In the rows, 128 means zero.
Known rows, with every way that one mark hangs from another:
(kovab (bifef (dela (mani kive vovuk)))): [134 126 166 168 115  82 145 146 134 113 114 120 112 177 125 121 120 107
  74 168 109 127 146 120 149 139 171  91 172 134  93 144 109  91 167 141
 141 138 163  98  97 149 125 105 129 137  93 127  95 145 119 118  68 113]
(bifef dela kizad): [160 130 173 158 121 123 136 129 150 109  90 134 129 190 124 161 128  92
  50 162 139 125 155 113 125 153 158 128 160 119 112 127 113 101 157 135
 147 138 163  94 102 172 122  80 122 106 108 152 124 156 120 124  98 114]
(kive bifef (mani vimil vovuk)): [ 93 116 193 190 133  79 100 106 152 211 136 102  97 207 126 182 124 128
  47 151  90 107 153 113 172 139 213 109 173 120  96 148 120 112 145 116
 125 111 176 101 155 123 123 108 144 194 108 217  82  99 132 125  78 115]
(vimil (mani dela)): [120 140 188 168  95 118 125 112 120 118 146 109 110 180 125 139 137 107
  98 153 119 114 133 111 117 156 185  90 166  68  98 103 123 104 129 120
 143 133 176  95 144 164 116  59 127 143 120 140 102 109 124 123  94 115]
(bifef (kovab mani)): [139 157 206 155 123 121 157 120 148 127 149 118 137 166 133 160 139 100
  90 156 134 111 138 122 132 121 173 115 161 122 112 117 118 124 155 155
 129 127 161  91 154 152 120 100 123 149 105 124 105 136 124 160  79 115]
(dela (bifef (kive mani))): [137 136 188 165 153 118 120 116 129 153 106 103 136 179 136 163 142 107
  80 146 125  89 166 113 144 143 198 111 175 108 123 133  95 116 112 133
 126 105 187  91 174 160 123 147 136 158  88 148  99 121 117 121  89 130]
(dela (bifef kizad) (mani kive kovab)): [132 134 192 175 122 152 112  99 120 191 125 134 136 193 137  95 140 111
  63 156 124 144 161 105 168 126 190 136 184 116  83 174 109  88 125 128
 126 144 191  90 160 138 124 111 136 170  96 116 102 155 114 109 108 132]
(vimil (mani kovab)): [116 139 188 153 105 131 115 124 129 144 152 115 124 181 129 145 135  97
  99 158 125 115 127 115 127 139 176 142 150  78  72 107 120 112 104 121
 141 126 169  88 151 145 120  70 125 159 118 155  99 101 124 136  97 128]
(mani kive vimil): [101 143 210 181 126 141 107  87 128 205 119 101 113 197 139 131 122 111
  69 143 107 140 144 121 126 130 185 138 167 150 101 128 117 111 164  99
 147 148 187  98 101  88  93  79 126 143  97 143 106 128 117 108  83 131]
(dela bifef (mani kovab vimil)): [108 120 205 187 114 149 120 107  96 191 122 122 127 186 140 135 138 128
  77 150 118 123 166 101 164 119 214 106 163  95  70 183 100 100 137 120
 127 117 180  89 170 116 130 104 143 192  80 123  98 154 119  98  99 129]
(kive bifef): [107 128 195 181 141 105 140 127 159 160 119 105 122 181 131 167 132 106
  70 156 107 113 146 120 135 121 170 129 159 121  94 127 113 114 133 132
 139 118 170 101 156 144 116 121 129 165 112 145  88 125 127 134  96 116]
(mani kovab vovuk): [108 131 156 152 104 128 108 113 138 190 145 125 130 194 122 139 118 100
  66 159 121 123 139 114 148 121 146 165 138 123  73 147  98 119 125 111
 136 121 151  89 123 123 132  67 130 194 100 180  93 125 113 140  86 121]
(vimil (mani (kive (bifef kizad)) kovab)): [115 153 204 160 111 125 100 105 153 175 164 120 104 204 137 122 131  96
  69 162 114 139 122 116 157 133 181 170 171 106  69 118 127  97 100 114
 135 150 186  94 141 141 110  87 131 146 124 147  95  91 128 128 100 136]
(dela (mani kive (kovab (bifef kizad)))): [118 136 188 172 123 141 119 118 126 162 129 131 142 189 127  89 132 113
  74 161 111 145 142 112 139 124 164 119 185 137  80 142 119  90 155 139
 132 147 184  90 134 126 120  93 131 168 109 119  91 142 122 112  91 135]
(bifef kizad): [135 127 185 169 137 143 130 108 153 143 102 125 153 184 125 150 139  96
  61 157 134 124 150 113 118 154 161 140 166 120 109 123 130 112 158 133
 147 132 173  95 139 149 115  84 119 144 111 164 109 140 120 134 101 120]
(dela (mani kive)): [119 132 176 174 130 133 135 119 124 171 115 113 133 179 121 125 133 114
  93 147 113 133 150 119 132 136 172  96 181 134 103 128 117  98 131 135
 139 133 180  93 143 147 112  95 118 151 119 130  96 156 114 133  98 116]
(kovab (bifef dela kive kizad)): [158 147 190 157 137 109 138 145 157  79  90 128 140 186 129 150 131  93
  53 169 129 113 144 114 127 152 163 108 178 144 112 128 111 100 175 145
 138 132 176  94 105 164 121 119 127  97  84 144 109 139 124 116  72 136]
(kive (bifef dela kizad) (mani vovuk)): [139 117 167 169 129  69 109 126 171 159 118 125  96 211 121 181 124 109
  28 164 110 110 158 112 181 150 185 119 178 118 109 143 115 100 134 136
 125 123 164 100 139 183 132 112 140 153 121 209  96 116 131 134  88 106]
(kovab (bifef dela kive)): [144 147 183 156 137  97 144 155 143  81  99 114 133 174 130 154 125  97
  75 165 120 104 142 120 119 139 160  94 166 140 113 119  99 106 162 144
 138 123 171  94 103 159 123 124 128 108  84 131 101 133 124 118  67 133]
(dela (mani kovab vimil)): [ 98 125 195 179 113 154 118 115 106 183 123 123 137 189 123 145 132 126
  80 147 113 129 152 106 133 125 184 102 163 119  73 152 110 104 151 123
 134 120 173  87 150 113 126  68 131 175 103 143  97 155 123 115  97 128]
(mani dela vimil vovuk): [ 98 135 185 184  84 126 105  81 118 189 138 114 100 207 123 138 116 124
  52 148 104 129 147 105 136 144 189  94 157 119  94 164 104 111 184  89
 137 133 167 100 101 113 118  37 139 170  87 175 102 135 117 107  73 114]
(bifef (dela (mani vovuk))): [142 121 147 157 104 101 143 148 127 130 103 127 115 183 113 163 119 107
  72 159 125 120 157 115 152 146 167  87 159 119 100 148 101  97 133 133
 140 118 147  93 116 182 132  82 121 129 106 156 106 169 115 139  90  98]
(dela bifef): [128 121 187 175 137 122 139 114 126 154 108 105 132 165 140 146 141 101
  85 152 128 108 164 115 134 131 187 128 155  95 104 146 102 114 129 127
 140 117 174  95 156 141 120 125 131 175  86 126 103 137 113 118  95 115]
(kive bifef mani): [107 115 190 181 155  82 119 124 153 164 124 100 117 186 129 176 135 117
  69 151  99  98 153 117 142 129 185 112 178 107 110 110 117 114 126 146
 127 109 180  98 174 144 124 130 138 187 131 174  83 101 134 127  93 115]
(mani (kovab bifef) vimil): [ 91 130 217 179 119 135 110 111 119 162 130 116 134 189 140 129 126 115
  69 160 108 126 138 110 122 115 179 138 149 122  65 143 112 114 188 117
 139 132 176  91 113  65 120  79 142 183  82 134  97 115 129  89  73 144]
(bifef (dela (mani kive kovab))): [136 136 164 154 106 124 126 137 117 144 117 128 117 193 123 132 118 106
  77 156 121 136 150 115 139 119 152 116 160 130  93 134  93  93 127 136
 138 138 165  88 101 151 123  80 126 124 115 119 108 159 118 119  98 117]
(kovab (mani (dela bifef))): [112 145 199 178 107 101 143 105 124  97 147 102 134 165 130 127 134 120
  86 153 119 112 160 105 133 127 184  90 189  87 109 145  88 118 174 137
 124 132 180  95 164 115 113  82 142 179 108 111  99 126 122 116 102 114]
(kive (bifef dela kizad)): [140 132 191 172 129 102 136 133 169 133 102 126 111 197 129 172 127  97
  39 165 119 124 149 114 151 132 169 134 165 123 101 140 114 100 144 136
 139 131 169 101 127 169 121 113 131 122 110 155 105 144 130 126 100 115]
(mani vimil vovuk): [ 99 125 185 176 109 123 114  98 133 202 123 111 112 196 124 163 119 112
  61 150 113 121 146 115 147 149 189 127 149 132  88 161 116 118 161  93
 144 121 158  98 118 115 115  63 127 170  85 196 100 136 115 133  74 115]

Rows:
[128 126 180 165 100 131 126 136 111 143 106 130 119 193 123 160 119 114
  72 154 120 126 156 108 138 129 174  99 153 115  85 149  95  98 148 128
 137 125 160  89 111 142 130  70 131 132 102 132 113 163 123 111  95 118]	(bifef (dela (mani kovab vimil)))
[122 124 183 173 120 125  90  90 111 155 139 121 131 198 134 120 138 123
  61 151 117 110 165  99 131 129 180 114 175  80 104 130 100 107 147 138
 120 129 191  88 154 122 136  86 153 199 116 141 103 105 126  89  98 126]	(kive (mani (dela (bifef kizad)) kovab))
[130 117 166 175 115  99 102  90 127 168 134 116 114 196 124 133 135 122
  52 151 116 107 166 103 153 155 193  95 182  89 117 146 109 106 149 124
 124 124 180  95 151 150 131  89 146 190 108 177  99 113 119 111  85 108]	(kive (mani (dela (bifef kizad)) vovuk))
[106 141 190 171 101 126 116 111 113 121 147 121 133 185 134  92 126 116
  74 163 107 126 138 106 100 108 147 113 156 106  81 128  94 108 183 134
 131 141 177  91 110 104 129  66 147 186 103 101  93 117 126  86  81 134]	(mani dela (kovab bifef))
[121 147 160 150  97  99 103 120 139 171 152 125 107 201 133  90 105  96
  56 171 108 143 132 121 162 112 145 166 152 154  74 149  92 100 147 112
 136 154 161  93  66 107 123  80 138 161  90 141  93 117 113 115  66 128]	(mani kive (kovab (bifef dela)) vovuk)
[142 156 206 160 118  87 159 142 166 118 141 120 101 183 136 180 126 100
  61 166 120 114 140 121 165 108 176 119 160 126 103 133 105 109 145 155
 124 128 157  98 139 172 126 124 133 126 109 121 102 138 134 147  81 111]	(kive (bifef dela (kovab mani)))
[175 175 209 145 142 168 132 109 164 155 115 142 145 198 131 170 142  84
  48 155 147 113 135 118 135 145 167 133 162 162 126 119 130 112 137 143
 128 126 178  88 145 203 124 120 116  94  87 153 117 151 121 159  73 140]	(bifef kive kizad kovab)
[102 123 197 187 121 114  98  90 108 160 127 101 117 196 127 149 133 134
  70 140 103 107 158 106 111 141 197  74 176  96 114 114 112 115 177 124
 131 125 189  94 134 115 118  67 144 177 119 159 103 110 129  92  83 119]	(kive (mani dela vimil))
[165 186 218 147 135 150 141 111 170 125 135 137 153 187 129 169 141  92
  54 158 147 113 136 115 147 143 173 126 186 155 126 126 122 117 153 152
 116 130 180  88 165 187 120 115 122 103  95 147 113 143 124 169  80 141]	(bifef kive kizad (kovab mani))
[114 127 208 194 124 137 124  97 103 202 115 109 114 185 141 122 137 125
  78 144 111 133 165 110 163 130 223  95 183 117  92 174 108  92 142 113
 133 132 192  96 152 124 112 116 134 164  83 119  99 157 114 103  93 122]	(dela bifef (mani kive vimil))
[123 147 164 146 137 122  92 116 140 175 131 116 139 200 117 167 124 107
  67 149 118  98 148 114 144 142 160 128 168 139 111 120  96 120 110 126
 121 106 174  85 151 152 130 101 133 160 107 195  93 109 118 141  81 137]	(bifef (kive (mani kovab vovuk)))
[158 163 195 143 149 135 122 120 144 162 129 121 135 189 130 183 139 100
  74 147 130  91 142 122 132 134 176 101 163 144 138  94 119 120 117 152
 120 107 179  85 158 192 129 137 125 124 100 151 105 124 124 154  65 133]	(bifef (kive mani) kovab)
[111 138 176 167 118 147 118 117 116 181 133 122 137 188 124 111 128 113
  88 149 112 139 146 114 135 117 158 119 172 133  83 134 107 100 123 132
 133 137 178  87 138 129 121  84 125 168 119 123  94 147 116 125 101 127]	(dela (mani kive kovab))
[ 88 122 212 187 136 107  90 105 138 205 141 106 109 208 134 167 129 127
  52 150  93 109 151 109 154 113 197 128 168 110  83 131 112 113 142 127
 120 115 186  94 160 100 126 107 152 198 119 177  86  93 139 101  88 134]	(kive bifef (mani kovab vimil))
[114 136 193 171 144  95 114 126 143 138 119 105 132 185 128 152 131 116
  69 157 104  99 144 117 136 151 190  92 182 140 108 128 115 113 171 131
 128 113 182  94 132 129 121 120 136 158  83 174  89 105 124 116  57 137]	(kovab (bifef (kive (mani vimil vovuk))))
[172 159 212 157 143 154 136 103 148 160 112 134 135 187 144 159 149  89
  54 155 146 107 153 113 157 136 197 135 163 129 122 148 117 109 124 137
 125 122 184  91 161 192 127 149 128 121  70 128 115 149 116 139  77 135]	(dela (bifef kive kizad kovab))
[121 141 195 164  86 129 111 104 107 134 163 116 107 187 138 119 138 108
  91 158 122 118 139 104 137 135 194 121 158  54  78 129 108 103 113 117
 131 134 181  90 151 146 124  71 142 169 106 121 102 101 123 106  97 126]	(vimil (mani (dela bifef) kovab))
[149 120 183 174 125 102 150 148 141  79  94 134 133 176 125 135 135 105
  64 172 124 123 153 111 134 150 174  86 181 119  99 141 123  89 185 155
 142 137 169  96 116 165 127 104 129 128  98 129 104 155 127 109  81 119]	(kovab (bifef (dela mani) kizad))
[125 148 193 163 110  93 122 127 151 143 141 105  86 192 134 148 127  95
  82 159 112 128 128 124 151 141 190 130 169 103  91 109 120  96  98 117
 143 143 177  99 128 167 105 101 124 114 121 145  99 104 125 133  93 118]	(vimil (mani (kive (bifef dela))))
[ 90 141 186 175  69 140  84  77 108 207 159 125 103 219 127 120 109 124
  46 152 104 135 143 100 145 122 173 124 146 119  69 172  92 112 173  84
 129 137 167  93  99  93 126  22 149 193  87 166 100 124 119  98  79 127]	(mani dela kovab vimil vovuk)
[170 158 178 143 131 136 124 132 158 109  83 136 138 201 122 174 124  88
  42 158 141 115 151 111 129 160 155 123 171 147 125 126 101 103 140 133
 137 128 174  91 110 194 121 101 120  72  96 164 122 155 120 133  92 133]	(bifef dela kive kizad)
[135 118 176 172 126  91 158 161 127  81  98 120 130 166 125 139 131 109
  87 167 116 115 151 116 126 136 173  76 169 115 100 132 112  96 172 154
 142 126 162  96 113 151 128 109 129 135  96 113  97 150 124 113  76 113]	(kovab (bifef (dela mani)))
[113 145 181 164 106  92 112 112 158 185 161 106  83 196 129 139 124  99
  76 159 106 129 122 123 170 149 194 141 170 110  82 128 127 101  94 102
 139 139 171 102 138 159 107  92 124 146 115 178  87  95 120 152  84 115]	(vimil (mani (kive bifef) vovuk))
[106 144 191 179 102  95 101  99 153 223 135 110  71 221 133 146 103 109
  33 154  95 144 140 120 183 126 192 144 161 162  87 170 102  99 149  85
 138 147 169 105  80 115 105  89 135 136  86 179  98 128 119 120  73 117]	(mani (kive (bifef dela)) vimil vovuk)
[ 92 146 227 196 105  88 139 109 124  80 149 100 129 170 134 114 128 133
  80 162 100 119 145 105 120 133 195  67 199 108  92 146 106 112 240 136
 127 142 185 100 132  75 106  67 149 176  94 111  92 114 134  93  75 129]	(kovab bifef (mani dela vimil))
[163 186 215 140 111 123 143 133 146 111 131 127 115 192 132 194 121  99
  60 155 138 106 141 117 154 126 183 100 166 155 124 132  94 114 155 142
 119 125 166  88 119 177 122 104 129  75  81 128 121 150 127 148  66 132]	(bifef dela kive (kovab (mani vimil)))
[105 162 178 168  91  95 120  93 138 140 167 105 116 187 120 105 115 117
  74 153 107 133 143 113 152 131 164 108 194 131 107 142  93 112 170 118
 126 151 173  98 124 110 102  52 136 169 118 144  92 121 116 136  91 114]	(kovab (mani dela kive vovuk))
[148 146 231 175 125 137 142  94 141 151 133 127 124 180 148 151 147 104
  57 159 141 117 156 109 166 130 217 133 173 106 104 167 122 111 168 135
 125 133 179  95 166 142 119 118 137 156  76 129 114 144 123 128  87 124]	(dela (bifef kizad (kovab (mani vimil))))
[129 130 185 166 137  80 120 118 165 197 152 116  96 198 129 181 131 111
  52 158 106 101 143 122 177 124 191 117 162 124 108 129 126 113 119 143
 118 111 164  98 163 178 136 134 139 181 112 188  84 105 130 153  66 107]	(kive (bifef kovab) (mani vovuk))
